What can hang from each mark
Q_65: Q_484 Q_923 Q_954
Q_923: Q_237
Q_484: Q_65 Q_237 Q_923 Q_954
Q_954: Q_923
Q_242: Q_484
Q_237: Q_65 Q_242 Q_484

In the rows, 128 means zero.
Known rows, with every way that one mark hangs from another
Q_923(Q_237(Q_65)): [105 146 160 143 125 162 126 125 137 103  97 137  91 106 179 150 158 148
  88 120 125 111  94]
Q_484(Q_65(Q_954) Q_237 Q_923): [203 150 148 147  49 108  51  74 146  87 168  87 151 172 116 128 103 139
 106 132 103 190  29]
Q_923(Q_237(Q_484)): [ 86 168 130 109 163 159 137 143 125 112 130 146  84 117 175 132 156 160
 119 100 141  97 117]
Q_923(Q_237(Q_65(Q_954) Q_242(Q_484))): [105 156 147 118 163 181 148 111 142 144 123 132 129 105 121 159 178 159
 120 125 114 143 144]
Q_923(Q_237): [118 155 145 135 166 164 105 130 138  95 106 127  93 137 166 137 148 166
 112 108 158  94 119]
Q_923(Q_237(Q_65 Q_242 Q_484)): [ 69 166 135 105 145 148 166 118 102 146 135 161 102  91 147 140 175 152
 119  90 114 128 120]
Q_484(Q_65(Q_923)): [150 154 129 156  83 115  72 143 170  72  67  91 128 166 174 124  97 147
 136 110 162 123  89]
Q_237(Q_242 Q_484(Q_954)): [105 108 124 110 199 106 169 156  98 165 140 149 157 122 128  94 144 131
 172 111 154 108 177]
Q_484(Q_65 Q_237(Q_242) Q_954(Q_923)): [246 144 162 190 135  99 109 104 112 126 127 161 146 175  62  90 106 141
 122 121 149 179 140]
Q_484(Q_237(Q_65 Q_242) Q_923 Q_954): [179  66 133 161 101  65 117  99 105 151 158 177 137 104  47 101 113 106
  87 141 116 179  81]
Q_242(Q_484(Q_237(Q_65) Q_923 Q_954)): [182  78 128 128  97 106 137 135 163 142 134 177 120 116 100 122 100 116
  74 201 140 176 119]
Q_65(Q_484 Q_923(Q_237(Q_242)) Q_954): [ 94 131  53 130 198 167  97 160 174 103 132  53  80 146  68 154 123 119
 176 115 125  60 173]
Q_65(Q_484(Q_237) Q_954(Q_923)): [189 117 116 145 156 164  97 114 111 103 182  66 109 190  90 140  88  84
 141 169 101  82 175]
Q_237(Q_65 Q_242 Q_484(Q_923 Q_954)): [ 84  89 127 100 104  77 167 133  92 188 154 162 158  77 119 108 142  95
 124 127  94 163 109]
Q_954(Q_923): [167 132 143 135 108 136  72 119  83 119 131 112 150 173 139 118  86 116
 119 130 153 110 167]
Q_237(Q_65(Q_954) Q_242 Q_484): [ 71 126 146 100 121 134 185 118  87 173 157 117 178  85 154 135 169 105
 155 114  71 132 131]
Q_923(Q_237(Q_65(Q_954) Q_242)): [ 99 155 156 135 161 172 133 107 127 132 123 121 129 103 131 153 180 154
 124 100 109 124 123]
Q_242(Q_484(Q_237)): [180 120 126 121 131 137 142 120 145 114 127 162 113 156 128 131  97 147
 109 177 169 136 159]
Q_237(Q_242 Q_484(Q_923 Q_954)): [100 101 109  94 165  78 137 144  97 175 166 144 162 119 101  92 129 125
 155 111 143 140 147]
Q_237(Q_65): [124 100 170 150  81 130 130 124 121 111  89 121 133 114 203 139 127 106
  99 149 116 108  90]

Rows
[ 66  99 101 118 119  87 185 165 108 173 113 171 135  63 114 108 144  97
 144 104 110 130 137] => Q_237(Q_65(Q_923) Q_242 Q_484(Q_954))
[ 52 128 103  98 101 123 171 137 101 166 143 123 162  72 122 134 156  98
 162  94  79 128 129] => Q_237(Q_65(Q_923 Q_954) Q_242 Q_484)
[101 159 122 109 102 128 122 158 150 106 125  97 138 132 192 121 129 129
 156 111 117 115  98] => Q_237(Q_484(Q_65(Q_923 Q_954)))
[140 105  50 145 165 133 104 140 149  98 151  69  91 158  44 140  91  94
 174 128 121  69 165] => Q_65(Q_484(Q_237(Q_242)) Q_923 Q_954)
[126 177 139 117 188 175 122 116 155 128 123 120 127 144 119 147 163 186
 141 113 154 138 159] => Q_923(Q_237(Q_242(Q_484(Q_65(Q_954)))))
[ 92 128 154 104  71 147 157 138  97 149 154 117 157  89 195 135 148  82
 116 140  58 125 107] => Q_237(Q_65(Q_954(Q_923)) Q_484)
[136  91 150 130 143 123 172 125 132 170  99 155 161 110 117 133 137 120
 122 165 136 154 171] => Q_237(Q_65 Q_242(Q_484(Q_954)))
[111 164 132 102 144 109 148 118  98 140 139 123 157 153 155 113 136 152
 174  93 143 139 143] => Q_237(Q_242 Q_484(Q_65))
[110 131 134 143 183 149 146 127 133 131 111 138  85 117 115 146 159 139
 117 124 127 105 143] => Q_923(Q_237(Q_65(Q_484(Q_954)) Q_242))
[113 135 115 112 125 113  64 102 120 125 151 117 129 140 102 130 121 154
 112 106 149 144  99] => Q_484(Q_923(Q_237(Q_242)))
[175 115 142 183 128 105  88 187 202  87  51 110 134 146 156 100 111 134
 137 129 169 121 101] => Q_484(Q_65(Q_923) Q_954)
[177 120 159 162  78 138 125  90  94 109 146 138 129 127 128 129 117 104
  93 136  94 132  98] => Q_484(Q_237(Q_65(Q_954(Q_923))))
[160 116 120 125  99 142 149 125 158 121 123 154 113 123 119 139 108 125
 103 176 132 146 138] => Q_242(Q_484(Q_237(Q_65(Q_923 Q_954))))
[ 58 117 107 109  50 105 161 161 116 125 106 152 104  74 187 127 122  90
 113 117  96 110  85] => Q_237(Q_65(Q_923) Q_484)
[164  94  84 131 142  91  96  97 107 105 171 106  79 190  68 130  66 105
 128 154 144 108 139] => Q_65(Q_484(Q_237(Q_242) Q_923))
[157 144 119 118 104 136 113 152 194 103  81 118 125 164 157 136  95 152
 127 168 176 147 144] => Q_242(Q_484(Q_65(Q_923)))
[146 143 115 117 151 122 121 118 144 138 106 122 157 169 101 127 110 162
 161 129 181 149 183] => Q_237(Q_242(Q_484(Q_65(Q_923))))
